What can hang from each mark
q_744: q_338 q_979
q_586: q_570 q_744
q_570: q_586
q_389: q_338 q_979
q_338: q_389 q_570 q_961
q_979: q_389 q_570 q_961

Every row comes from one small tree of marks. Brackets hold a mark, then the marks that hang from it, in the order of their numbers. Every link used is in the known rows. Which tree was each row made from?
Known rows
(q_389 q_979): [ 20  10 -12  11   1  -8 -29 -11   5  -9  -6  -6  -2  -3   1  -3   5]
(q_570 (q_586 (q_744 q_338 (q_979 q_389)))): [ 14 -14  11  -9  -3  -3 -50  -2   4  17  11  -3   4  -8  21 -29  22]
(q_570 (q_586 (q_744 (q_338 q_961)))): [ 12 -16  21 -12 -10   0 -61   9   6  41   5  18   0   3   6 -34  13]
(q_979 q_389 (q_570 (q_586 (q_744 q_338))) q_961): [ 21 -24  39   2 -26  -8  43  -7  -8  16  31  -8  10   1  13 -44 -12]
(q_338 (q_389 (q_979 q_961)) (q_570 (q_586 q_744))): [ 21 -12  33  12  -3 -11 -54 -19   1  87  12  -9  -4   2  61 -42   4]
(q_979 q_389 (q_570 (q_586 (q_744 (q_338 q_961))))): [ 17 -20  25  -2 -21  -8  12   2   2  32  19   1  15   4  12 -48  -1]
(q_744 (q_338 q_389 q_570 q_961)): [-19   1  16 -28  17 -19 -47  15  -4  97  20  -8  23  -1  29 -27   7]
(q_586 (q_744 (q_338 q_961) (q_979 q_389 q_570))): [ 11  -9  17 -16   3 -22   5  12  -7  38  24 -15  25  -9  -6 -41   5]
(q_744 (q_338 q_389 (q_570 q_586) q_961) q_979): [  -9  -14   26  -22   23   -8 -112   12    2  105   22   -5   23   -6
   63  -26   20]
(q_389 q_338 (q_979 q_570)): [ 26  11  -7  13 -15 -13   2 -17   8 -25   4  -5   3  -5  -9 -19  12]
(q_744 (q_338 q_570)): [-12   6  11 -17   5 -15 -17  14  -3  42  11  -7  14  -2   3 -14  14]
(q_979 q_389 q_961): [  9 -22  10   6   1  -5  44 -10 -12   8  22 -12   9  -4   3  -8 -23]
(q_389 q_338 (q_979 (q_570 q_586) q_961)): [ 38 -15  17  24 -24  -4 -16 -26   5 -14  17   0  -1  -3  18 -26  -2]
(q_586 q_570 (q_744 (q_979 q_961))): [ 15 -14  33   1   7   4  -7  11 -15  43  18  -6   1  -8  12 -27  -5]
(q_389 q_338 (q_979 q_570 q_961)): [ 30  -1   9  14 -15 -15  16 -20  -1 -12  18  -9   5  -8  -9 -23  -4]
(q_389 q_338 (q_979 (q_570 (q_586 q_744)) q_961)): [ 42 -14  25  22 -32  -7 -12 -26   7   1  13   5  -9  -2  10 -44   4]
(q_744 (q_979 q_389 (q_570 q_586) q_961)): [ 20 -31  29  18  -5  -1  22 -12  -9   8  30 -17  16  -6  40 -15 -18]

Which tree is each row?
[ 12  -9  35 -17   8  -4 -23  20 -16  45  26  -7   7 -11   2 -34   5] => (q_586 q_570 (q_744 q_338 (q_979 q_961)))
[ 14   8 -10   7  -2 -16 -44 -12  10  22   0  -3   2  -7   1 -19  25] => (q_389 (q_338 q_570) q_979)
[-10 -12  25 -18   9  -7 -73   8   4  96  19   1  18   3  55 -31  11] => (q_744 (q_338 q_389 (q_570 q_586) q_961))
[  7 -16  38 -21   7  -3 -75  -2  -4  61  26  -5   2  -9  44 -34  10] => (q_570 (q_586 (q_744 (q_338 q_389) (q_979 q_961))))
[ 35 -11   3  20 -21  -3 -46 -17  15   0   5  10   6   0  18 -29  12] => (q_389 (q_338 q_961) (q_979 (q_570 q_586)))
[  9 -23  22   2 -16  -1 -58  -2  13  70   2  22  -1   1  16 -45  25] => (q_389 (q_338 (q_570 (q_586 q_744)) q_961))
[  4 -22  13   5  -7   2 -61  -1  13  56   7  19   7   0  25 -27  16] => (q_389 (q_338 (q_570 q_586) q_961))
[ -2  -8  17 -10  11  -4 -82  13   3  51  12  -4  12  -7  36 -14  26] => (q_744 (q_338 (q_570 q_586)) q_979)
[ 10  -7  17 -10 -15   2 -43   2   7  14   1  12  -7   2   7 -28  20] => (q_570 (q_586 (q_744 q_338)))
[  4  14   0   3  14 -19 -43  -9   3  59   4 -19   8  -1  42 -16  11] => (q_338 (q_389 q_979) q_570)
[ 25 -13   1  14  -7  -6 -92 -11  17  49   1  12   5  -2  27 -29  23] => (q_389 (q_338 (q_570 q_586) q_961) q_979)
[  6 -29  29  -5   9  -9 -41   2  -9  57  34 -16  21 -12  39 -21   3] => (q_744 (q_338 (q_570 q_586)) (q_979 q_389 q_961))
[ 12 -10  19  11  -5   4 -22  -2   2  -1   9  -5   7  -2  38  -7   4] => (q_744 (q_979 (q_570 q_586)))
[  9 -13  23  -9   6 -20  34   3 -18  11  40 -29  28 -13   3 -20 -14] => (q_744 q_338 (q_979 q_389 q_570 q_961))
[  5   6  18 -13  15 -26 -44  -4  -8  75  27 -24  16  -7  31 -26   0] => (q_744 (q_338 (q_389 (q_979 q_961)) q_570))
